Each row was made from one small tree. The marks that hang from a mark follow it in brackets, in the order of their numbers. Every link used is in the known rows. Write each row's tree.
Known rows:
J554[J812]: [ 0.43 -0.20 -0.65 -0.03 -0.16 -0.50 -0.12  0.30 -0.09 -0.42  1.77  0.06
 -1.04  0.41 -0.10  0.08  0.26  0.10  0.19 -0.40  0.65 -0.34 -0.22]
J886[J554[J812] J808[J158 J236 J666]]: [-1.01  0.34 -0.37  1.54  0.86  3.26 -1.41  0.80 -3.62  0.53  4.35  1.37
 -2.07  0.89 -0.74  1.97 -0.02 -0.19 -0.11 -0.32  1.05  0.42 -0.48]
J808[J34 J158 J236 J666 J886[J554]]: [ 0.78  0.48  0.19  3.11  1.00  2.89 -0.58  0.44 -5.13  0.99  1.07  1.72
 -0.21  1.13 -0.74  2.17 -0.18 -0.07 -0.42  0.36 -0.03  0.23  0.04]
J886[J554[J812] J808[J34 J158 J666]]: [ 0.14  0.41 -0.28  2.02  0.34  2.69 -0.77  0.75 -4.65  1.06  2.56  1.08
 -1.38  1.18 -0.21  1.50 -0.58  0.23  0.11 -0.61  0.65  0.51 -0.58]
J236[J808[J34 J158 J666 J886[J554[J812]]]]: [ 0.66  0.51 -0.84  3.16  0.45  1.68 -0.22  0.55 -6.29  0.72  2.22  1.17
 -0.44  1.11  0.39  1.35  0.35  0.15  0.05 -0.70  1.37 -0.13 -0.37]
J666[J554[J812 J886]]: [-0.20 -0.16 -0.52  0.86 -0.15 -0.24  0.03  1.15 -0.90 -0.33  0.92  0.12
 -1.81  1.16  0.60 -0.44  0.08  0.37 -0.34 -0.34  0.29 -0.91 -0.53]
J808[J236]: [ 0.36 -0.26  0.12  0.26  0.53  0.71 -0.28 -0.04  0.29 -0.41  1.45  0.59
 -0.54 -0.12 -0.40  0.60  0.19 -0.23 -0.27  0.29  0.26  0.06  0.06]
J554[J886[J808[J236]]]: [ 0.94 -0.04 -0.16  0.95  0.92  2.18 -0.66  0.70 -0.08  0.43  1.56  1.23
 -1.41 -0.05  0.19  0.60 -0.65  0.21 -0.73 -0.48  0.83  0.14 -0.41]
J158[J554[J812] J808[J886]]: [ 1.29  0.18 -1.50  1.73  0.16 -0.44 -1.11  0.75 -3.73 -1.68 -0.02  0.03
 -0.66  1.11 -0.14  0.73  0.67  0.00  0.36 -0.75  0.07 -0.69 -0.47]
J812[J554[J886[J808[J34 J666]]]]: [ 1.69  0.86 -0.39  1.96  0.44  2.19 -0.07  0.66 -2.57  0.80 -0.04  1.28
 -1.36  0.77  0.43  0.12 -1.23  0.80 -0.21 -1.06  0.57  0.51 -1.18]
J554[J666[J808] J812 J886]: [ 1.61 -0.14 -0.14  0.75  0.22  1.47 -1.00  1.00 -1.52  1.04  1.95  0.79
 -2.07  0.42  1.25  0.76 -0.49  0.49 -0.25 -1.59  1.24 -0.43 -0.23]
J158[J554 J808[J34 J666]]: [ 1.02  0.62 -0.20  1.87  0.16  0.67 -0.69  0.20 -4.09 -0.85 -0.95  0.16
  0.09  1.02  0.31  0.51 -0.11 -0.05  0.33 -0.63 -0.57  0.20 -0.23]
J554[J666 J812[J808[J34 J158 J236]] J886]: [ 2.83 -0.80  2.19  1.93  0.85  2.63 -0.06  0.28  0.13  0.93  2.40  1.35
 -1.90  0.59  1.30  1.84 -0.75  0.53 -0.98 -0.27  1.61  0.06 -0.52]
J236[J808[J34 J158 J886[J554[J666 J812]]]]: [ 1.62 -0.28  0.12  3.01  0.33  1.95 -0.64  0.60 -4.94  1.00  1.71  0.67
 -0.18  0.46  0.82  1.62  0.19  0.34 -0.11 -0.60  1.49 -0.14 -0.37]
J236[J808]: [-0.07 -0.04 -0.25  0.36  0.07  0.03  0.22 -0.22 -0.89 -0.24  0.75 -0.04
  0.24 -0.55  0.83 -0.37  0.48 -0.10 -0.03 -0.36  0.98  0.04 -0.16]
J554[J666 J812[J808[J158]] J886]: [ 0.91 -0.37  1.80  0.99  0.34  1.80 -0.18  0.40  0.66  1.21  1.26  0.45
 -1.55  0.51  1.59  1.19 -0.59  0.54 -0.65 -0.60  1.58 -0.16 -0.54]
J666[J554[J886] J808[J34 J158]]: [ 0.18 -0.11  0.92  2.29  0.49  2.29  0.06  0.85 -3.97  0.61 -0.36  1.34
 -1.74  1.10  1.19  0.63 -0.54  0.41 -0.65 -0.31 -0.32 -0.15 -0.44]
J808[J34 J236 J666 J886]: [ 1.75  0.60 -0.54  2.24  0.85  1.88  0.22  0.14 -3.65  0.61 -0.17  1.71
 -0.16  0.61 -0.26  1.56 -0.24  0.02 -0.19  0.14 -0.23  0.05  0.08]
J808[J34 J158 J886]: [ 1.08  0.12  0.26  2.25  0.55  1.50  0.24  0.15 -2.83  0.69 -1.15  1.14
  0.02  0.53  0.17  1.29 -0.25  0.28 -0.13  0.17 -0.16  0.07 -0.11]
J808[J34 J236 J886]: [ 2.54 -0.14 -0.25  1.93  0.76  1.14  0.22  0.08 -2.19  0.05 -0.05  1.36
 -0.04  0.29 -0.41  1.26 -0.12  0.09 -0.36  0.38 -0.15 -0.06 -0.01]
J812[J554[J666 J886] J808[J158]]: [ 0.89 -0.08  2.38  1.25  0.46  2.17 -0.09  0.08  0.63  0.88 -0.25  0.42
 -1.09  0.28  1.24  0.76 -0.75  0.65 -0.73 -0.27  1.12  0.30 -1.09]
J808[J34 J158[J554[J886]] J236 J666]: [ 0.30  0.07  0.82  2.77  1.30  3.02 -1.13  0.67 -2.48 -0.01  1.41  1.28
 -1.73  1.23  0.58  1.73 -0.43  0.26 -0.84 -0.78  0.41  0.13 -0.08]
J812[J554[J666] J808[J34 J158 J236]]: [ 2.18 -0.57  2.76  1.68  0.77  2.84  0.17 -0.56 -0.42  0.18  0.62  1.08
 -0.84  0.03  0.47  1.83 -0.47  0.31 -0.62  0.64  0.67  0.81 -0.98]
J808[J886]: [ 0.61  0.33 -0.68  0.96  0.25  0.32  0.10  0.21 -1.71  0.30 -1.21  0.47
  0.31  0.22 -0.14  0.57  0.06  0.09 -0.04  0.06 -0.24 -0.28 -0.02]
J554[J666 J812 J886[J808[J34 J236]]]: [ 3.05 -0.46  0.10  1.80  0.77  2.78 -0.83  1.02 -0.92  1.02  2.50  1.44
 -2.09  0.23  0.82  1.41 -1.03  0.64 -0.56 -1.01  1.33  0.08 -0.57]
J554[J666]: [ 0.13 -0.06  0.67  0.17  0.00  0.97 -0.41  0.09 -0.01  0.86 -0.52 -0.15
  0.21 -0.32  0.59  0.61 -0.29  0.12  0.03 -0.14  0.03  0.12  0.10]

Write each row's tree:
[ 2.47 -0.74  0.98  1.59  0.33  0.70  0.87  0.46 -0.86 -0.59  1.51  0.96
 -1.89  1.21  0.76  0.44 -0.28  0.38 -1.07  0.42  0.44 -0.56 -0.80] : J666[J554[J812[J808[J34 J236]] J886]]
[ 2.70 -0.24 -0.58  2.47  0.03  0.88 -0.43  0.58 -4.56  0.73  1.39  0.30
  0.28  0.31  0.65  1.01  0.13  0.37 -0.08 -0.70  1.26 -0.34 -0.32] : J236[J808[J34 J886[J554[J666 J812]]]]
[ 2.79 -0.61  0.78  0.71 -0.33 -0.30  0.41 -0.07 -1.43 -0.13  1.76 -0.03
 -0.19  0.95 -0.24  0.35 -0.30  0.27 -0.45  0.18  0.51 -0.07 -0.53] : J886[J554[J812[J808[J34]]]]
[ 1.52  0.70 -1.27  3.02  0.40  1.05  0.17  0.78 -6.23 -0.70  0.30  1.66
 -1.15  1.57 -0.16  1.10  0.40 -0.16  0.34  0.33 -0.48 -0.53 -0.57] : J158[J808[J34 J236 J666[J554[J812]] J886]]
[ 1.27 -0.41  0.53  0.01 -0.32 -0.42  0.03  0.03 -0.63 -0.25  2.13 -0.33
 -0.33  0.76 -0.33  0.26  0.07  0.05 -0.37  0.17  0.70 -0.21 -0.50] : J886[J554[J812[J808]]]
[ 0.48  0.01  0.59  1.46  0.54  2.56 -0.09  0.14 -2.03  0.72 -0.07  1.05
 -0.61  0.07  0.36  1.10 -0.69  0.27 -0.10 -0.10  0.07  0.76 -0.44] : J886[J808[J34 J158]]
[ 1.19 -0.44  1.08  3.07  1.25  3.41 -1.30  0.41 -3.34  0.10 -0.46  0.99
 -0.51  0.47  0.37  3.00 -0.08  0.21 -0.57 -0.02 -0.24  0.14  0.00] : J808[J34 J158[J554[J666]] J236 J886]
[ 0.48  0.86 -0.97  2.35  0.92  1.51 -1.26  0.48 -4.73 -1.10 -0.34  0.90
 -0.30  0.91 -0.32  1.53  0.50 -0.38  0.09 -0.29 -0.43 -0.19 -0.12] : J158[J554 J808[J236 J666 J886]]
[-0.63  0.74 -0.25  1.58  0.12  2.33  0.45  0.47 -4.37  0.67 -1.58  0.87
 -0.57  0.71  0.54  0.66 -0.62  0.17  0.08  0.23 -1.09  0.38 -0.57] : J886[J808[J34 J666[J554]]]
[ 0.98  0.04 -0.98  0.65  0.26  0.93 -0.51  1.01 -0.41  0.43  1.90  0.68
 -1.92  0.46  0.53  0.10 -0.58  0.53 -0.24 -1.18  1.20 -0.24 -0.67] : J554[J812 J886[J808]]
[ 1.98 -0.14 -0.68  1.44  0.81  2.28 -1.02  0.66 -3.55  0.51  1.99  1.60
 -1.75  0.20  0.20  2.29  0.20  0.03 -0.10 -0.65  0.69 -0.34 -0.09] : J554[J666[J808[J236 J886]] J812]
[ 1.59 -0.27  2.03  2.57  0.71  2.83 -0.28 -0.11 -3.01  0.52 -2.47  0.36
  0.28  0.54  1.19  2.57 -0.44  0.43 -0.65  0.11 -0.40  0.24 -0.35] : J812[J808[J34 J158[J554[J666]] J886]]
[ 0.96 -0.33  0.02  1.70  0.24  1.96 -0.80  0.69 -3.22  0.49  2.60  0.75
 -1.27  0.86 -0.37  1.17 -0.45  0.30 -0.09 -0.38  0.71  0.36 -0.65] : J886[J554[J812] J808[J34 J158]]
[ 1.31 -0.03  1.02  2.73  0.40  2.43 -0.74  0.53 -4.00  1.69 -0.79  0.65
  0.59  0.60  0.09  1.93 -0.53  0.34 -0.30  0.15 -0.13  0.16 -0.02] : J808[J34 J158 J886[J554[J666]]]
[ 1.22 -0.84  0.25  1.96  1.04  2.46 -1.39  0.46 -3.72 -1.35  3.49  1.35
 -2.75  1.02  0.04  2.27  0.36  0.02 -0.41 -0.84  0.57  0.06 -0.30] : J666[J808[J34 J158[J554[J812]] J236]]
[ 1.99 -0.34  1.12  0.42  0.02  0.73  0.01  0.39  1.06  0.95  0.93  0.09
 -1.10  0.37  1.44  0.54 -0.64  0.57 -0.60 -0.69  1.31 -0.36 -0.50] : J554[J666 J812[J808] J886]
[ 0.09  0.19 -1.36  1.37  0.10  0.74 -0.03  0.88 -5.17 -0.37  0.00  0.97
 -1.63  1.08  0.19  0.91  0.53  0.08  0.06 -0.18 -0.52 -0.81 -0.49] : J666[J554[J812] J808[J886]]
[ 3.31 -0.56 -0.38  2.25  0.61  0.25 -1.27  0.94 -1.99 -1.85  2.50  0.70
 -1.88  1.31  0.17  0.47  0.02  0.24 -0.41 -1.09  0.92 -0.50 -0.54] : J158[J554[J812 J886] J808[J34 J236]]
[ 0.26 -0.11  2.33  0.72  0.27  2.01  0.05 -0.45  0.11  0.47 -0.48  0.17
 -0.51 -0.05  0.76  1.17 -0.29  0.31 -0.30  0.33  0.59  0.60 -1.01] : J812[J554[J666] J808[J158]]
[-0.01  0.37 -0.19  1.62  0.75  2.18 -0.44  0.31 -4.06  0.69 -0.34  1.44
 -0.81  0.36  0.30  1.58  0.08  0.00 -0.11 -0.33 -0.03  0.01 -0.08] : J666[J808[J158 J886]]
[-0.56 -0.07 -0.58  2.19  0.94  2.48 -0.47  0.87 -5.25 -0.48  1.82  1.91
 -2.62  1.10 -0.03  2.09  0.77 -0.19 -0.26  0.25 -0.03 -0.54 -0.47] : J666[J554[J812] J808[J158 J236 J886]]
[ 0.97  0.46  0.16  0.56  0.12  0.50  0.45  0.30 -0.39  0.68  1.46  0.59
 -1.38  1.02  0.98  0.24 -0.49  0.38 -0.45 -0.76  1.21 -0.36 -0.50] : J554[J812[J808[J666]] J886]
[-1.99  0.67  0.13  1.24  0.51  1.82  0.01 -0.15 -2.64  0.57  1.05  0.65
 -0.38 -0.07  1.15  0.58  0.40 -0.20  0.12 -0.52  1.15  0.39 -0.10] : J236[J808[J158 J666]]
[ 0.14 -0.50  0.03  0.54  0.04  0.70 -1.42  0.56 -0.84 -0.56  1.07 -0.66
 -1.11  0.46  0.52  1.20  0.23  0.25  0.06 -0.89  0.38 -0.32 -0.16] : J158[J554[J666 J812]]
[-0.19  0.35 -0.53  1.39 -0.25  0.50  0.54  0.56 -3.60 -0.07  0.36  0.53
 -1.20  1.36  0.34  0.37  0.03  0.17  0.27  0.04 -0.49 -0.34 -0.42] : J808[J34 J666[J554[J812]]]
[ 0.06  0.03 -0.19  2.36  1.18  3.68 -1.31  0.63 -4.00 -0.52  2.89  1.45
 -2.52  1.06  0.08  2.58 -0.13  0.10 -0.15 -0.78  0.57  0.50 -0.55] : J886[J808[J34 J158[J554[J812]] J236 J666]]
[ 1.43 -0.62  0.83  2.10  0.76  3.63 -1.44  0.77 -3.01  0.95  3.55  1.19
 -1.60  0.42 -0.20  2.38 -0.53  0.19 -0.32 -0.21  0.99  0.56 -0.51] : J886[J554[J666 J812] J808[J34 J158 J236]]
[ 2.09 -0.42  1.57  2.34  1.19  3.83 -0.96  0.63 -2.30  1.43  1.64  1.99
 -1.84  0.23  1.21  1.99 -0.86  0.37 -0.83 -0.78  0.86  0.31 -0.06] : J554[J666[J808[J34 J158 J236]] J886]
[ 1.23 -0.21  0.04  0.67  0.04  0.60 -0.70  0.92  0.44  0.90  1.52  0.16
 -1.41  0.41  1.02  0.39 -0.47  0.57 -0.23 -1.10  1.27 -0.52 -0.21] : J554[J666 J812 J886]
[ 0.97 -0.25  0.62  0.47  0.70  2.50 -0.97  0.14 -1.74  0.61  1.39  1.07
 -1.02 -0.42  0.43  1.62 -0.11 -0.16 -0.25 -0.30  0.25  0.25  0.14] : J554[J666[J808[J236]]]
[ 2.83 -0.25  2.06  2.66  1.04  3.17  0.27 -0.36 -2.12  0.49 -0.55  1.54
 -0.56  0.26  0.32  2.39 -0.42  0.41 -0.65  0.72  0.44  0.54 -1.01] : J812[J554[J666] J808[J34 J158 J236 J886]]
[ 1.54 -0.30  1.18  0.22  0.47  0.67  0.43 -0.59  0.72 -1.07  1.14  0.55
 -0.81  0.04 -0.41  0.46  0.11  0.01 -0.56  0.65  0.54  0.34 -0.99] : J812[J554 J808[J236]]
[ 2.11 -0.49  0.47  2.90  0.78  2.58 -1.13  0.78 -3.83  0.91  2.45  1.28
 -0.94  0.89 -0.42  2.59 -0.09  0.20 -0.38  0.06  0.75 -0.10 -0.16] : J808[J34 J158 J236 J886[J554[J666 J812]]]
